Known rows, with every way that one mark hangs from another
Q_806[Q_215]: [-0.04  0.13 -0.49  0.10 -0.09  0.05  0.03 -0.08  0.03 -0.45  0.10 -0.14
 -0.05 -0.12 -0.07  0.04  0.06  0.09  0.12 -0.05  0.08 -0.08 -0.06  0.11
  0.01]
Q_996[Q_737]: [ 0.03 -0.10 -0.62 -0.28  0.11 -0.09  0.00 -0.18 -0.05 -0.41  0.12 -0.06
  0.03 -0.22 -0.18 -0.10 -0.04 -0.31  0.04 -0.03  0.26 -0.37  0.08 -0.15
  0.04]
Q_849[Q_806]: [-0.05 -0.07 -0.60  0.13  0.08 -0.03 -0.01 -0.21  0.12 -0.28  0.05 -0.10
  0.07 -0.17 -0.06  0.07 -0.02 -0.20  0.03 -0.04  0.08 -0.03 -0.11  0.03
  0.09]
Q_215[Q_34 Q_806]: [ 0.10 -0.13 -0.11 -0.16  0.04 -0.12 -0.03  0.05 -0.05 -0.01 -0.01  0.07
  0.13 -0.04  0.17 -0.08  0.30  0.05 -0.11 -0.07  0.10 -0.20  0.08 -0.13
  0.07]
Q_849[Q_806[Q_215[Q_410 Q_866]]]: [-0.18  0.07  0.11  0.24  0.16  0.09 -0.01  0.06  0.12  0.07  0.06 -0.22
 -0.01 -0.06  0.12  0.14 -0.23  0.09  0.03  0.01 -0.18  0.24 -0.10  0.09
  0.07]
Q_410[Q_737]: [ 0.03 -0.04 -0.43 -0.13  0.08 -0.02  0.01 -0.17  0.12 -0.40  0.04  0.07
  0.00 -0.13 -0.29  0.00  0.35 -0.16  0.05 -0.10  0.17 -0.35  0.03 -0.11
  0.08]
Q_97[Q_410[Q_737]]: [ 0.05 -0.07 -0.64 -0.20  0.08 -0.07  0.08 -0.19  0.09 -0.14  0.05  0.07
 -0.03 -0.19 -0.25 -0.06  0.13 -0.25 -0.13  0.00  0.23 -0.12  0.01  0.00
  0.10]
Q_376[Q_34]: [-0.03 -0.07 -0.46 -0.03 -0.05  0.11 -0.01 -0.13  0.18 -0.51  0.00  0.08
 -0.03 -0.06 -0.21  0.01  0.17  0.21  0.01 -0.04  0.19 -0.32 -0.01 -0.08
 -0.02]
Q_806[Q_215[Q_34[Q_376] Q_410 Q_866] Q_849]: [-0.08  0.38  0.68  0.34  0.03  0.03  0.09  0.20  0.04  0.03 -0.14 -0.05
  0.08  0.13  0.37  0.02 -0.04  0.27  0.02  0.17 -0.11  0.22 -0.01  0.01
 -0.18]
Q_806[Q_215[Q_410 Q_866] Q_849]: [-0.11  0.13  0.41  0.37  0.00  0.06 -0.04  0.17  0.10 -0.21 -0.07 -0.07
  0.11 -0.11  0.06 -0.04 -0.27  0.08  0.00  0.08 -0.06  0.23  0.04  0.14
 -0.09]
Q_849[Q_806[Q_215[Q_410[Q_97 Q_737]]]]: [ 0.03  0.04  0.05  0.15  0.04  0.05  0.00 -0.12  0.05  0.20 -0.02 -0.26
 -0.28 -0.04 -0.25  0.00 -0.01 -0.01  0.22 -0.11 -0.23  0.31 -0.08  0.01
  0.33]
Q_806[Q_215[Q_34]]: [ 0.02  0.12 -0.21  0.04 -0.08  0.02  0.01 -0.04  0.02 -0.36  0.07 -0.12
 -0.09 -0.01  0.17 -0.01  0.28  0.25  0.12 -0.06  0.05 -0.11 -0.06 -0.03
  0.08]
Q_410[Q_97 Q_737]: [ 0.07 -0.10 -0.32 -0.20 -0.12  0.02 -0.01 -0.20  0.03 -0.28 -0.02  0.05
 -0.41 -0.14 -0.47 -0.06  0.36 -0.18  0.11 -0.12 -0.03 -0.31  0.03 -0.11
  0.23]
Q_806[Q_215[Q_410] Q_849]: [ 0.06  0.11  0.15  0.36 -0.07 -0.03 -0.03 -0.01  0.07 -0.23 -0.06 -0.09
  0.15 -0.14 -0.05 -0.15 -0.31  0.01  0.13  0.02  0.13  0.30  0.04  0.19
 -0.01]
Q_410[Q_97 Q_737[Q_996]]: [ 0.07 -0.18 -0.36 -0.08 -0.15  0.04  0.12 -0.29  0.11 -0.19 -0.03  0.07
 -0.40  0.11 -0.46 -0.09  0.28 -0.14 -0.01 -0.01  0.04 -0.41 -0.15 -0.09
  0.11]
Q_215[Q_34 Q_410 Q_866]: [-0.07 -0.08  0.47 -0.17  0.10 -0.03 -0.07  0.11  0.08 -0.14  0.10  0.13
 -0.05  0.01  0.35  0.03 -0.11  0.15 -0.10 -0.04 -0.02 -0.29  0.04 -0.01
 -0.04]
Q_34[Q_376]: [-0.05  0.26 -0.58 -0.05 -0.04 -0.07  0.20 -0.17 -0.01 -0.35  0.03  0.05
  0.01 -0.06 -0.02  0.14  0.02 -0.13  0.04  0.12  0.19 -0.31 -0.10  0.11
 -0.19]
Q_376[Q_34[Q_215[Q_410 Q_866]]]: [-0.13 -0.11  0.05 -0.14  0.00  0.21 -0.09  0.00  0.16  0.06  0.10  0.09
 -0.04  0.20 -0.06  0.18 -0.08  0.37 -0.03 -0.01 -0.01 -0.20 -0.02 -0.07
 -0.18]
Q_866[Q_215[Q_34 Q_410 Q_806]]: [ 0.14 -0.18  0.15 -0.25  0.03 -0.06  0.01  0.12 -0.12 -0.04  0.07  0.05
  0.13  0.05  0.19 -0.18  0.03 -0.11 -0.02 -0.10  0.05  0.09  0.05 -0.06
  0.16]
Q_849[Q_806[Q_215]]: [-0.06  0.08 -0.49  0.28  0.05  0.07  0.03 -0.12  0.10 -0.18  0.06 -0.27
  0.02 -0.11 -0.02  0.12  0.04  0.00  0.11 -0.03 -0.03  0.20 -0.16  0.05
  0.10]
Q_866[Q_215[Q_806]]: [ 0.03 -0.13 -0.53 -0.15 -0.04  0.02  0.03  0.05 -0.09 -0.36  0.08  0.02
  0.15 -0.09 -0.12 -0.07  0.16 -0.29 -0.05 -0.04  0.10 -0.02  0.01 -0.02
  0.06]
Q_806[Q_215[Q_410[Q_97 Q_737] Q_866]]: [-0.09  0.05  0.41 -0.04 -0.03  0.13 -0.02  0.09  0.04  0.02  0.03 -0.11
 -0.41  0.00 -0.20  0.02  0.04  0.13  0.08 -0.08 -0.31 -0.02  0.00 -0.01
  0.18]
Q_410[Q_97]: [ 0.01 -0.13 -0.48 -0.14 -0.24 -0.01 -0.01 -0.19 -0.03 -0.42  0.01  0.05
 -0.40 -0.21 -0.27 -0.04  0.03 -0.15  0.08 -0.08  0.01 -0.30 -0.03  0.10
  0.13]
Q_97[Q_410]: [-0.01 -0.08 -0.78 -0.15 -0.03 -0.12  0.07 -0.17  0.05 -0.27  0.10  0.07
 -0.03 -0.25 -0.08 -0.04 -0.19 -0.22 -0.17  0.06  0.26 -0.11 -0.02  0.18
 -0.01]
Q_849[Q_806[Q_215[Q_410]]]: [-0.03  0.06 -0.13  0.24  0.10  0.02  0.02 -0.09  0.08  0.03  0.05 -0.26
  0.02 -0.09  0.02  0.04 -0.26  0.01  0.14 -0.05 -0.04  0.30 -0.12  0.14
  0.15]

Rows
[-0.21  0.08 -0.25  0.29  0.12  0.14  0.00  0.02  0.14 -0.15  0.05 -0.25
  0.01 -0.08  0.07  0.19  0.07  0.07  0.01  0.02 -0.17  0.12 -0.13  0.02
  0.03]  Q_849[Q_806[Q_215[Q_866]]]
[ 0.13  0.06  0.50  0.25 -0.20 -0.02 -0.06  0.01 -0.03 -0.06 -0.14 -0.05
 -0.18 -0.04  0.09 -0.24 -0.07  0.16  0.17 -0.07 -0.08  0.30  0.02  0.05
  0.16]  Q_806[Q_215[Q_34 Q_410[Q_97]] Q_849]
[ 0.10 -0.18 -0.14 -0.22  0.01 -0.08 -0.13 -0.05 -0.12  0.45  0.13  0.05
  0.14  0.07 -0.01  0.05 -0.25 -0.01 -0.02 -0.07  0.08  0.02  0.04  0.09
 -0.06]  Q_34[Q_215[Q_410 Q_806]]
[-0.04 -0.23  0.41  0.00 -0.09  0.03 -0.21  0.12 -0.09  0.57 -0.07  0.10
 -0.02  0.05 -0.06  0.01 -0.22 -0.04 -0.13  0.03 -0.20  0.16  0.09  0.02
 -0.10]  Q_34[Q_215[Q_410[Q_97] Q_806[Q_849] Q_866]]
[-0.10  0.16  0.28  0.37 -0.02  0.09 -0.05  0.16  0.09 -0.37 -0.12 -0.06
  0.11 -0.03  0.26 -0.02  0.30  0.26 -0.04  0.05 -0.07  0.07  0.01 -0.11
 -0.11]  Q_806[Q_215[Q_34 Q_866] Q_849]
[-0.03 -0.20  0.58 -0.25  0.08  0.00 -0.07  0.18 -0.03  0.43 -0.06  0.08
 -0.25 -0.03 -0.26 -0.05  0.01 -0.09 -0.16 -0.09 -0.28 -0.10  0.16 -0.08
  0.20]  Q_215[Q_410[Q_97 Q_737] Q_806 Q_866]
[ 0.06  0.06  0.22  0.30 -0.19 -0.01 -0.03 -0.04 -0.03 -0.13 -0.11 -0.08
 -0.17 -0.15 -0.19 -0.21 -0.29 -0.01  0.18 -0.02 -0.04  0.32  0.01  0.20
  0.12]  Q_806[Q_215[Q_410[Q_97]] Q_849]
[-0.11  0.30  0.55  0.00 -0.09  0.08  0.11  0.15 -0.08  0.15 -0.02 -0.09
 -0.45  0.17  0.27  0.12 -0.02  0.35  0.07  0.06 -0.31  0.00 -0.06  0.03
  0.00]  Q_806[Q_215[Q_34[Q_376] Q_410[Q_97] Q_866]]
[ 0.02  0.17 -0.53 -0.12 -0.03 -0.04  0.09 -0.07 -0.17  0.40  0.06  0.03
  0.14  0.19  0.00  0.22  0.12 -0.01 -0.03  0.11  0.08 -0.09 -0.10  0.01
 -0.28]  Q_34[Q_215[Q_806] Q_376]
[ 0.02 -0.15  0.46  0.00  0.15  0.02 -0.17  0.14  0.02  0.56 -0.04  0.09
  0.31  0.12 -0.07  0.03  0.07 -0.01 -0.14  0.01 -0.09  0.14  0.13 -0.13
 -0.12]  Q_34[Q_215[Q_410[Q_737] Q_806[Q_849] Q_866]]
[ 0.09 -0.17 -0.11 -0.21  0.02 -0.02  0.02  0.07 -0.10 -0.12  0.10  0.03
  0.14 -0.07 -0.05 -0.13 -0.18 -0.29 -0.01 -0.07  0.08  0.10  0.04  0.09
  0.11]  Q_866[Q_215[Q_410 Q_806]]
[-0.03  0.16  0.68 -0.24  0.04  0.01  0.08  0.06 -0.02  0.24 -0.06  0.11
 -0.44  0.20  0.12  0.08  0.22  0.13  0.02  0.02 -0.26 -0.26  0.02 -0.18
  0.05]  Q_215[Q_34[Q_376] Q_410[Q_97 Q_737] Q_866]
[ 0.20 -0.15  0.54  0.08  0.06 -0.20 -0.09  0.13 -0.03  0.25 -0.15  0.13
  0.30 -0.06  0.21 -0.25 -0.10 -0.01 -0.08 -0.04  0.12  0.18  0.19 -0.04
  0.06]  Q_215[Q_34 Q_410 Q_806[Q_849]]
[-0.09  0.16  0.32  0.08  0.06 -0.02  0.02  0.14 -0.10  0.66 -0.06  0.09
  0.28  0.23  0.17  0.18 -0.20  0.00 -0.14  0.22 -0.07  0.16  0.01  0.04
 -0.39]  Q_34[Q_215[Q_410 Q_806[Q_849] Q_866] Q_376]
[ 0.05  0.13 -0.13 -0.16  0.02 -0.10  0.07 -0.05 -0.18  0.65  0.06  0.04
  0.13  0.23  0.06  0.18 -0.24 -0.01  0.00  0.09  0.07  0.03 -0.05  0.12
 -0.23]  Q_34[Q_215[Q_410 Q_806] Q_376]
[-0.10 -0.10  0.10  0.20  0.07  0.00 -0.08  0.21  0.05 -0.10 -0.15  0.12
  0.30 -0.19  0.00 -0.02  0.08 -0.14 -0.30  0.09 -0.01 -0.03  0.14 -0.05
 -0.14]  Q_215[Q_806[Q_849] Q_866]
[-0.14 -0.12 -0.02 -0.18  0.01  0.04 -0.12 -0.03  0.00  0.09  0.19  0.07
  0.01  0.08  0.09  0.19 -0.27  0.06 -0.04  0.00 -0.01 -0.20 -0.05  0.09
 -0.19]  Q_34[Q_215[Q_410 Q_866]]
[-0.11  0.18  0.45 -0.14  0.09 -0.06  0.11  0.11  0.01  0.04  0.04  0.11
 -0.08  0.14  0.42  0.16 -0.11  0.15 -0.07  0.12 -0.06 -0.25 -0.02  0.00
 -0.18]  Q_215[Q_34[Q_376] Q_410 Q_866]
[ 0.07  0.14 -0.01 -0.20 -0.04 -0.04  0.16 -0.01 -0.08 -0.27  0.08  0.06
 -0.01  0.14  0.26 -0.02 -0.01 -0.08  0.11  0.03  0.09 -0.03 -0.11  0.00
 -0.01]  Q_866[Q_215[Q_34[Q_376] Q_410]]
[ 0.12 -0.16  0.07  0.05  0.00 -0.04 -0.02  0.10 -0.07 -0.14 -0.04  0.07
  0.30 -0.11 -0.07 -0.22 -0.20 -0.35 -0.03  0.00  0.14  0.31  0.08  0.08
  0.06]  Q_866[Q_215[Q_410 Q_806[Q_849]]]
[ 0.10 -0.10 -0.16 -0.24  0.04 -0.03 -0.11 -0.21  0.02  0.17  0.16  0.04
  0.03  0.11 -0.17  0.09 -0.01 -0.04  0.14 -0.11  0.12 -0.13 -0.01 -0.01
 -0.01]  Q_34[Q_215[Q_410[Q_737]]]
[ 0.16  0.10  0.33  0.03 -0.01 -0.08  0.11  0.17 -0.14  0.11 -0.12  0.07
  0.27  0.14  0.23 -0.18  0.03 -0.15  0.00  0.08  0.06  0.31  0.04 -0.04
 -0.04]  Q_866[Q_215[Q_34[Q_376] Q_410 Q_806[Q_849]]]
[ 0.11 -0.16  0.24 -0.23 -0.16 -0.12 -0.05 -0.10 -0.05 -0.06  0.01  0.09
 -0.38 -0.05  0.10 -0.16 -0.14  0.05  0.12 -0.14 -0.04 -0.19  0.04  0.05
  0.22]  Q_215[Q_34 Q_410[Q_97]]
[ 0.01  0.16  0.78 -0.21  0.28 -0.07  0.11  0.27 -0.03  0.57 -0.07  0.10
  0.07  0.22  0.25  0.09  0.29  0.14 -0.20  0.06 -0.15 -0.13  0.13 -0.23
 -0.04]  Q_215[Q_34[Q_376] Q_410[Q_737] Q_806 Q_866]
[ 0.05 -0.12 -0.25  0.12 -0.04  0.13 -0.11 -0.01  0.09  0.15 -0.08  0.07
  0.26  0.13 -0.23 -0.01  0.25  0.25 -0.04 -0.01  0.11  0.05  0.05 -0.17
 -0.14]  Q_376[Q_34[Q_215[Q_806[Q_849]]]]
[ 0.03  0.18 -0.38  0.13 -0.06 -0.05  0.06 -0.04 -0.12  0.39 -0.09  0.05
  0.32  0.16  0.00  0.13  0.12 -0.08 -0.04  0.16  0.13  0.10 -0.04  0.00
 -0.32]  Q_34[Q_215[Q_806[Q_849]] Q_376]
[-0.11 -0.11 -0.02  0.11  0.02  0.22 -0.15  0.13  0.13  0.18 -0.10  0.07
  0.25  0.16 -0.11  0.10  0.28  0.30 -0.16  0.08 -0.03  0.00  0.06 -0.22
 -0.24]  Q_376[Q_34[Q_215[Q_806[Q_849] Q_866]]]
[ 0.13 -0.20  0.14 -0.01 -0.16 -0.01 -0.03  0.08 -0.15 -0.04 -0.11  0.08
 -0.02 -0.11 -0.21 -0.29 -0.18 -0.35  0.02 -0.06 -0.04  0.32  0.08  0.08
  0.18]  Q_866[Q_215[Q_410[Q_97] Q_806[Q_849]]]
[ 0.00  0.28  0.10  0.23  0.11 -0.03  0.13 -0.06  0.02  0.26  0.01 -0.25
 -0.02  0.13  0.31  0.09 -0.08  0.18  0.18  0.04 -0.10  0.31 -0.18  0.02
  0.06]  Q_849[Q_806[Q_215[Q_34[Q_376] Q_410]]]
